Every row comes from one small tree of marks. The marks that hang from a mark follow it in brackets, in the order of their numbers. Every link used is in the known rows. Which tree was each row made from?
Known rows:
z317(z76 z523): [-0.76,  0.43,  0.28,  0.73, -2.28,  0.77, -1.63, -5.96, -1.56, -1.34,
  1.68, -0.69, -2.53, -0.86, -1.98,  1.71, -0.71, -0.62,  1.58, -0.72,
  1.64,  0.91, -0.01]
z372(z193 z204(z76(z317 z525))): [ 0.90, -0.51,  3.40,  0.33,  4.77,  2.40, -0.33,  1.37, -0.76, -2.87,
  1.72, -1.16,  0.61, -0.70, -1.79,  6.43,  3.35, -0.91,  0.62, -4.43,
 -3.90,  1.59, -1.21]
z523(z317): [-1.72, -0.71, -0.08, -1.13, -0.51,  1.36,  1.63, -2.12,  1.53, -0.47,
  1.34,  0.17,  1.69, -1.42, -1.14,  0.34, -0.15,  1.12,  0.26, -0.71,
  2.08,  0.22, -1.29]
z372(z193 z204(z76) z523(z525)): [ 2.24, -0.77,  3.44,  1.57,  0.40,  1.78,  1.68,  3.85, -1.09,  1.02,
  3.86, -1.08,  1.58, -0.75, -4.32,  3.21,  6.22,  3.02,  0.41,  0.14,
 -4.75,  0.80,  2.83]
z204(z76(z317 z525)): [-3.03,  1.56,  3.94,  0.62,  5.33,  0.15, -1.07, -1.19, -2.80,  0.70,
  1.71, -2.02, -1.96,  0.46, -0.36,  4.97,  1.21, -1.29,  0.53, -4.28,
 -1.21,  0.98, -1.59]
z76(z525): [-0.29,  0.90,  2.15,  2.26,  1.08, -0.25,  0.15,  0.93, -0.77, -0.70,
 -0.98, -1.35, -1.16,  0.54,  1.90,  1.42, -0.06, -0.51, -1.13, -3.54,
 -0.27, -0.03,  1.68]
z523(z372): [-0.74,  0.27, -0.28, -0.81,  0.89,  1.89,  0.35,  0.16,  3.88, -0.02,
 -0.40, -0.11,  0.22, -1.87, -0.42, -0.54, -0.87, -1.29,  0.04, -0.02,
 -1.48,  0.92, -0.04]
z317(z76): [-0.59,  0.08,  0.18,  0.92, -2.65,  0.54,  0.46, -1.99, -0.72,  0.85,
  2.39, -0.78, -0.66,  0.05,  0.22,  1.34,  0.39, -0.08,  0.72, -1.30,
  0.79,  0.06, -0.63]
z523(z317 z372(z204(z76)) z525): [-2.37, -4.16,  2.15, -1.00,  2.75,  5.30,  2.25,  0.49,  6.64, -1.92,
  5.81, -2.68,  1.19, -3.07, -3.96,  3.28,  3.95,  2.70,  0.91, -1.33,
 -3.40,  1.92,  2.52]
z204(z76(z317(z523(z372)) z525)): [-3.88,  1.41,  3.32, -0.37,  6.76,  1.33, -3.01, -4.60,  0.47, -1.74,
  0.02, -2.18, -3.72, -2.39, -3.03,  5.07, -1.01, -2.25,  1.46, -3.56,
 -1.96,  2.73, -0.72]
z76(z317 z525): [-2.29,  2.11,  1.87, -0.11,  2.17, -0.44, -1.16, -2.01, -2.75,  0.15,
 -2.14, -1.10, -0.77,  1.27,  0.66,  2.33, -0.11, -2.07,  0.42, -3.64,
 -0.69,  0.37,  0.60]
z76(z317(z523(z372(z204)))): [-1.11, -1.42, -0.03, -2.33,  1.86,  1.27, -2.90, -5.53,  3.13, -1.89,
 -0.93, -0.42,  0.54, -2.31, -5.06,  3.22, -2.34, -2.01,  2.66, -0.28,
 -3.45,  2.58,  0.56]
z523(z317(z76) z525): [-3.36, -1.00,  1.02, -0.26, -3.31,  4.15,  2.42, -3.57,  0.39, -0.79,
  4.17, -1.92, -0.35,  1.70, -1.31,  1.37,  2.20,  1.89,  0.21, -0.95,
  2.58,  0.22,  2.74]
z204(z76): [-1.17, -0.51,  1.71,  0.36,  3.07,  0.32, -0.26,  0.98, -0.27,  0.56,
  3.87, -0.65, -1.04, -1.32, -0.55,  2.11,  1.74,  0.27,  0.19, -1.09,
 -1.16,  0.96, -1.94]
z726(z523(z372(z204(z76)) z525)): [-0.21, -3.84,  2.10, -0.78,  1.95,  5.47, -1.72,  3.21,  6.98, -3.25,
  4.44, -4.03, -0.82, -1.74, -0.35,  0.93,  1.85,  1.30,  1.35, -0.02,
 -5.63,  2.18,  3.52]
z726(z523(z317 z525)): [-1.82, -1.68,  0.66, -2.58, -1.43,  4.05, -0.29, -1.87,  3.66, -3.27,
  1.61, -2.69,  0.24,  0.82,  1.31, -2.08, -0.32,  2.64,  0.25,  0.01,
  1.60,  0.27,  3.14]
z523(z372(z204(z76(z317))) z525): [-2.78, -2.42,  2.28, -1.85,  3.58,  3.31, -0.64, -0.13,  2.76,  0.05,
  3.20, -2.65, -0.14,  0.40, -3.97,  4.17,  2.66, -0.53,  2.38,  0.04,
 -5.76,  2.34,  1.85]
z726(z523): [ 0.28, -0.51, -0.22, -1.40, -0.96,  1.28, -2.48,  0.06,  2.63, -1.99,
 -0.17, -1.59, -0.04,  0.03,  2.53, -1.90, -2.27,  0.33,  0.51,  0.10,
  0.17,  0.48,  0.11]

Write each row's tree:
[-0.92,  0.58,  0.31, -3.28,  1.77,  4.25, -1.59, -4.75,  2.32, -4.92,
 -2.39, -0.01, -1.21,  1.30, -5.82,  2.51, -0.23, -2.13,  1.44,  2.95,
 -1.04,  1.71,  2.70] => z76(z317(z523(z372(z193) z525)))
[-2.03, -0.64,  3.27, -0.21,  1.31, -0.18,  0.31,  0.22, -3.72,  4.05,
  3.12, -2.16,  1.69,  1.21, -4.56,  3.38,  4.85,  1.40,  1.75, -0.42,
 -4.97,  1.45,  1.70] => z372(z204(z76(z317)) z523(z525))
[ 1.02, -2.70, -0.63, -1.09, -0.68,  2.64, -1.76,  1.58,  7.44, -2.78,
  0.30, -2.40,  1.51, -3.03,  1.19, -1.14, -2.41,  0.07,  1.38, -0.42,
 -4.02,  1.31,  1.13] => z726(z523(z372(z204)))
[ 2.38, -1.40, -0.04,  0.38, -2.41,  4.17, -0.67, -2.94,  4.34, -4.27,
  1.65,  0.13,  0.70, -3.89, -4.40,  3.27, -0.76, -0.82,  2.13, -0.70,
 -1.87,  2.11,  0.27] => z317(z76 z523(z372(z193 z204)))
[ 0.34,  0.31,  0.58, -1.66,  0.57,  5.15, -0.75, -1.50,  3.55, -5.42,
 -1.28, -0.27, -1.61, -0.73, -4.43,  1.35,  1.07, -0.16, -0.23,  2.41,
 -0.62,  0.98,  4.03] => z317(z523(z372(z193) z525))
[-1.19, -3.40,  0.43,  0.61, -2.49,  4.17, -1.21, -3.40,  3.26, -2.90,
  2.45, -2.44, -1.49, -0.99, -4.21,  2.08,  1.02, -0.26,  2.24, -0.39,
 -2.48,  2.12,  5.38] => z317(z76 z523(z372(z204) z525))
[-2.62,  0.95, -0.08, -3.28,  2.51,  1.13, -2.83, -6.33,  2.05, -1.30,
 -2.22, -0.76, -0.99, -1.31, -3.90,  2.35, -2.94, -2.56,  2.28,  0.56,
 -0.93,  1.92, -1.03] => z76(z317(z523(z372)))
[-1.28, -3.97, -0.15, -2.87, -1.37,  6.25,  0.21, -0.34,  9.04, -3.99,
  2.15, -3.69,  2.15, -1.78, -0.64, -1.73,  0.32,  2.00,  1.33, -0.77,
 -2.48,  1.72,  4.74] => z726(z523(z317 z372(z204) z525))
[ 3.01, -1.60, -0.17, -0.60,  0.34,  4.15,  0.83,  2.68,  6.29, -3.28,
 -0.40,  0.18,  2.57, -3.14, -2.58,  1.22,  0.54, -0.40,  0.62,  0.44,
 -3.43,  0.22,  0.55] => z523(z372(z193 z204))
[-0.12, -0.66, -0.03, -3.62, -0.68,  7.09,  0.65,  0.01,  8.38, -5.77,
  1.15, -1.64,  1.46, -0.84, -0.36, -0.78, -0.73,  0.78, -0.18,  0.72,
  0.39,  1.06,  2.65] => z726(z523(z317 z372(z193) z525))
[-1.78, -0.25,  4.29,  2.88,  1.92, -0.02,  1.83,  0.97, -0.39,  2.14,
  4.67, -2.67,  2.61, -4.34, -2.03,  3.56,  4.61,  2.54,  0.50, -6.87,
 -2.17,  1.82, -0.45] => z372(z204(z76(z525)) z523(z317))
[-0.94, -3.42,  2.77,  0.22,  3.36,  4.07, -1.50, -0.58,  4.39, -3.43,
  3.53, -2.45, -2.25, -3.25, -5.03,  3.19,  2.91,  0.79,  1.78,  0.38,
 -4.75,  2.80,  4.28] => z317(z523(z372(z204(z76)) z525))
[-2.23, -1.04,  0.96, -1.49, -4.16,  4.98, -0.17, -4.21,  2.58, -2.48,
  4.62, -3.32, -0.54,  1.49,  1.62, -0.94,  0.21,  1.87,  0.47, -1.41,
  2.68,  0.51,  2.64] => z726(z523(z317(z76) z525))
[-2.11, -2.69,  2.56, -1.56,  3.08,  2.12, -2.49, -4.89, -1.39, -2.65,
  2.96, -1.76, -1.66,  0.99, -5.71,  5.10,  2.91,  0.13,  2.37, -0.10,
 -3.82,  2.25,  2.80] => z372(z204(z76(z317(z523(z525)))))
[-1.64, -0.91,  3.84,  0.92,  4.51,  0.32, -1.20, -0.03, -1.33,  0.07,
  1.54, -2.48, -0.09, -0.46, -0.86,  5.71,  2.44, -0.47,  1.56, -4.93,
 -4.57,  1.89, -0.02] => z372(z204(z76(z317 z525)))
[ 0.10,  0.26, -0.61, -2.57,  0.69,  4.70,  2.58, -0.22,  6.37, -3.09,
  0.64,  0.77,  3.23, -3.10, -2.47,  1.28, -0.45,  0.10, -0.52,  0.05,
  0.89,  0.76, -1.55] => z523(z317 z372(z193))
[-1.46, -0.70, -1.24, -2.91, -0.35,  3.98, -0.31, -1.47,  8.12, -2.53,
  1.11, -1.88,  1.97, -3.76,  0.79, -1.81, -2.92,  0.56,  0.92, -1.61,
  0.76,  1.43, -1.23] => z726(z523(z317 z372))
[-2.68,  0.44,  2.18,  1.57, -1.70,  1.81,  2.04, -3.51, -0.32, -0.87,
  2.52, -2.01, -0.42, -0.77,  0.37,  2.71,  0.82,  0.93, -0.49, -5.91,
  3.07,  0.47,  0.07] => z523(z317(z76(z525)))
[ 2.08, -2.48,  0.36, -1.28, -0.25,  5.01,  1.28,  3.06,  5.58, -3.88,
  0.10, -0.72,  1.52, -0.65, -3.03,  0.94,  3.01, -0.04,  0.24,  1.82,
 -4.34,  0.53,  4.49] => z523(z372(z193 z204) z525)
[-0.88, -0.04,  0.00, -1.31, -2.82,  7.24,  3.38, -2.30,  4.67, -3.18,
  3.05, -0.88,  1.06, -0.54, -2.79,  1.96,  1.84,  0.56, -0.25,  0.04,
  1.42,  1.12,  2.11] => z523(z317(z76) z372(z193) z525)
[-3.19,  0.10,  0.43, -3.31,  2.01,  2.38, -2.39, -5.96,  1.21, -1.69,
 -1.56, -1.34, -2.20,  1.66, -4.80,  1.88, -0.86, -2.25,  1.17,  1.58,
 -1.03,  1.91,  3.42] => z76(z317(z523(z372 z525)))
[-0.37,  2.32,  1.52, -1.71,  3.53,  2.57, -1.78, -4.53,  2.12, -4.09,
 -3.12, -0.82, -1.96, -0.89, -2.97,  4.01, -1.84, -3.42,  0.74, -2.37,
 -0.31,  1.95,  0.45] => z76(z317(z523(z372(z193))) z525)
[ 1.54,  0.60,  1.69, -0.45,  1.75, -0.27,  0.18,  0.55, -2.01,  2.32,
  2.43,  0.49,  3.64, -1.81, -4.82,  4.47,  3.10,  0.86,  1.78, -1.08,
 -4.13,  2.00, -2.93] => z372(z193 z204(z76(z317)) z523)
[-1.76, -1.36,  0.92,  1.05, -5.26,  1.60,  2.65, -2.14, -0.74,  2.97,
  4.52, -2.48,  3.10, -0.34, -2.96,  1.80,  4.37,  2.95,  0.97, -2.55,
 -0.42,  0.93,  3.29] => z372(z204 z523(z317(z76) z525))
[-2.31, -0.81, -0.27, -2.10, -2.26,  4.95,  0.21, -3.98,  7.05, -2.10,
  3.75, -2.71,  0.73, -2.87,  1.21, -0.46, -3.13,  0.06,  1.74, -2.47,
  1.88,  1.94, -1.66] => z726(z523(z317(z76) z372))
[-1.01, -0.79,  0.79, -1.82, -0.36,  4.22, -1.27,  1.38,  5.84, -2.93,
  0.15, -2.69, -1.34,  0.85,  1.13, -2.00, -1.28,  0.02,  0.40,  1.45,
 -1.99,  0.95,  4.62] => z726(z523(z372 z525))
[-1.49,  0.35, -0.13,  0.11, -1.18,  2.11, -1.40, -5.33,  2.09, -1.39,
  1.65, -1.03, -2.28, -2.38, -2.30,  1.51, -1.38, -1.58,  1.11, -0.84,
  0.34,  2.10, -0.36] => z317(z76 z523(z372))
[-3.13, -1.21,  0.17, -2.28, -2.95,  6.74,  0.76, -3.47,  6.68, -2.87,
  3.92, -3.67, -0.38, -0.12,  0.91, -0.89, -0.76,  1.02,  1.13, -1.13,
  1.69,  1.20,  2.67] => z726(z523(z317(z76) z372 z525))
[-2.99,  0.92,  1.34,  0.92, -4.54,  1.21,  2.74, -3.28, -2.18,  3.40,
  4.17, -1.84,  1.04,  0.92, -2.27,  1.44,  3.08,  2.50,  0.17, -1.56,
  2.39,  0.80,  2.20] => z372(z523(z317(z76) z525))
[-2.54, -0.89,  4.04,  0.20,  6.24,  1.79, -1.23,  0.11,  2.65,  0.06,
  1.47, -3.44,  0.13, -2.05, -2.44,  5.21,  1.03, -2.19,  1.88, -5.07,
 -5.47,  2.33,  0.00] => z523(z372(z204(z76(z317 z525))))
[-0.27, -0.77,  0.13,  0.38, -1.99, -0.07,  2.36, -0.70,  0.71,  2.32,
  2.27, -0.52,  5.00, -3.22, -3.16,  0.36,  1.80,  3.15,  0.99, -2.22,
 -1.02,  1.15, -0.55] => z372(z204 z523(z317))
[-3.89, -1.31,  0.62, -0.84, -2.43,  5.24,  2.48, -3.34,  3.99, -1.16,
  3.48, -1.98, -0.26, -0.28, -1.93,  1.21,  1.56,  0.94,  0.17, -1.10,
  1.56,  0.62,  2.66] => z523(z317(z76) z372 z525)
[-1.10, -1.34,  1.75,  2.19, -0.87,  2.48, -1.56, -4.08,  3.28, -3.22,
  0.72, -2.18, -2.02, -3.23, -1.94,  3.53, -0.19, -1.24,  1.39, -4.99,
 -2.38,  2.62,  3.10] => z317(z76(z525) z523(z372(z204)))
[-3.35, -0.58,  2.45, -2.00,  3.55,  1.60, -2.63, -5.14, -2.76, -1.41,
  2.41, -2.00, -3.72,  2.01, -4.57,  3.71,  1.69,  0.07,  1.24,  0.51,
 -1.00,  1.93,  1.80] => z204(z76(z317(z523(z525))))
[ 1.91, -0.30, -0.07, -2.75, -0.78,  6.12, -0.88,  1.93,  6.73, -4.79,
  0.08, -2.09, -0.29,  0.65,  0.34, -1.25, -0.77,  0.24, -0.37,  2.33,
 -1.71,  0.59,  3.28] => z726(z523(z372(z193) z525))
[-1.31, -0.61, -0.30, -1.57, -3.51,  3.54, -0.54, -4.39,  2.71, -2.21,
  4.09, -2.33,  0.85, -0.91,  1.89, -0.36, -1.74,  1.27,  1.13, -2.46,
  2.80,  0.90, -1.37] => z726(z523(z317(z76)))
[ 1.18, -2.80,  2.05, -0.64,  2.48,  5.54,  1.23,  4.05,  5.21, -3.30,
  3.70, -1.20, -0.16, -1.85, -3.62,  3.65,  4.63,  0.81,  0.58,  0.67,
 -5.44,  1.34,  3.20] => z523(z372(z193 z204(z76)) z525)
[-3.34,  1.58,  4.08,  0.25,  5.45, -0.14, -3.28, -5.35, -3.46, -1.35,
  0.87, -2.14, -3.82, -0.38, -2.15,  5.27,  0.07, -1.86,  1.56, -4.22,
 -0.70,  2.48, -1.15] => z204(z76(z317(z523) z525))
[-1.13, -1.11,  0.87,  0.54, -3.10,  1.09,  2.41, -0.08,  0.12,  1.83,
  2.21, -1.60,  3.57, -0.27, -3.87,  0.60,  4.16,  3.68,  0.38, -1.01,
 -1.80,  1.43,  4.20] => z372(z204 z523(z317 z525))
[ 1.86, -2.19, -0.58, -1.95, -0.36,  5.40,  2.30,  0.80,  7.99, -4.41,
  1.01,  0.24,  4.03, -4.72, -3.90,  1.75,  0.45,  0.91,  0.81, -0.93,
 -1.59,  1.23, -0.39] => z523(z317 z372(z193 z204))
[ 0.40, -2.56, -0.23, -2.03, -0.51,  6.69,  3.01,  0.65,  7.41, -4.49,
  1.65, -0.59,  2.94, -2.13, -4.05,  1.96,  2.32,  1.77, -0.02,  0.52,
 -2.01,  0.91,  3.86] => z523(z317 z372(z193 z204) z525)
[ 0.88,  0.29,  0.78, -0.76,  0.27,  5.22,  1.32,  2.13,  4.33, -3.22,
 -0.65, -0.16, -0.20,  0.42, -2.15,  0.98,  1.65, -0.32, -0.88,  2.53,
 -1.66,  0.32,  4.10] => z523(z372(z193) z525)
[ 2.71, -2.11,  1.90,  0.48,  2.29,  2.57,  0.47,  3.00,  1.63, -2.99,
  3.93,  0.07,  1.25, -2.58, -2.76,  3.94,  3.37,  1.20,  0.68, -0.62,
 -3.60,  1.20, -1.39] => z372(z193 z204(z76))
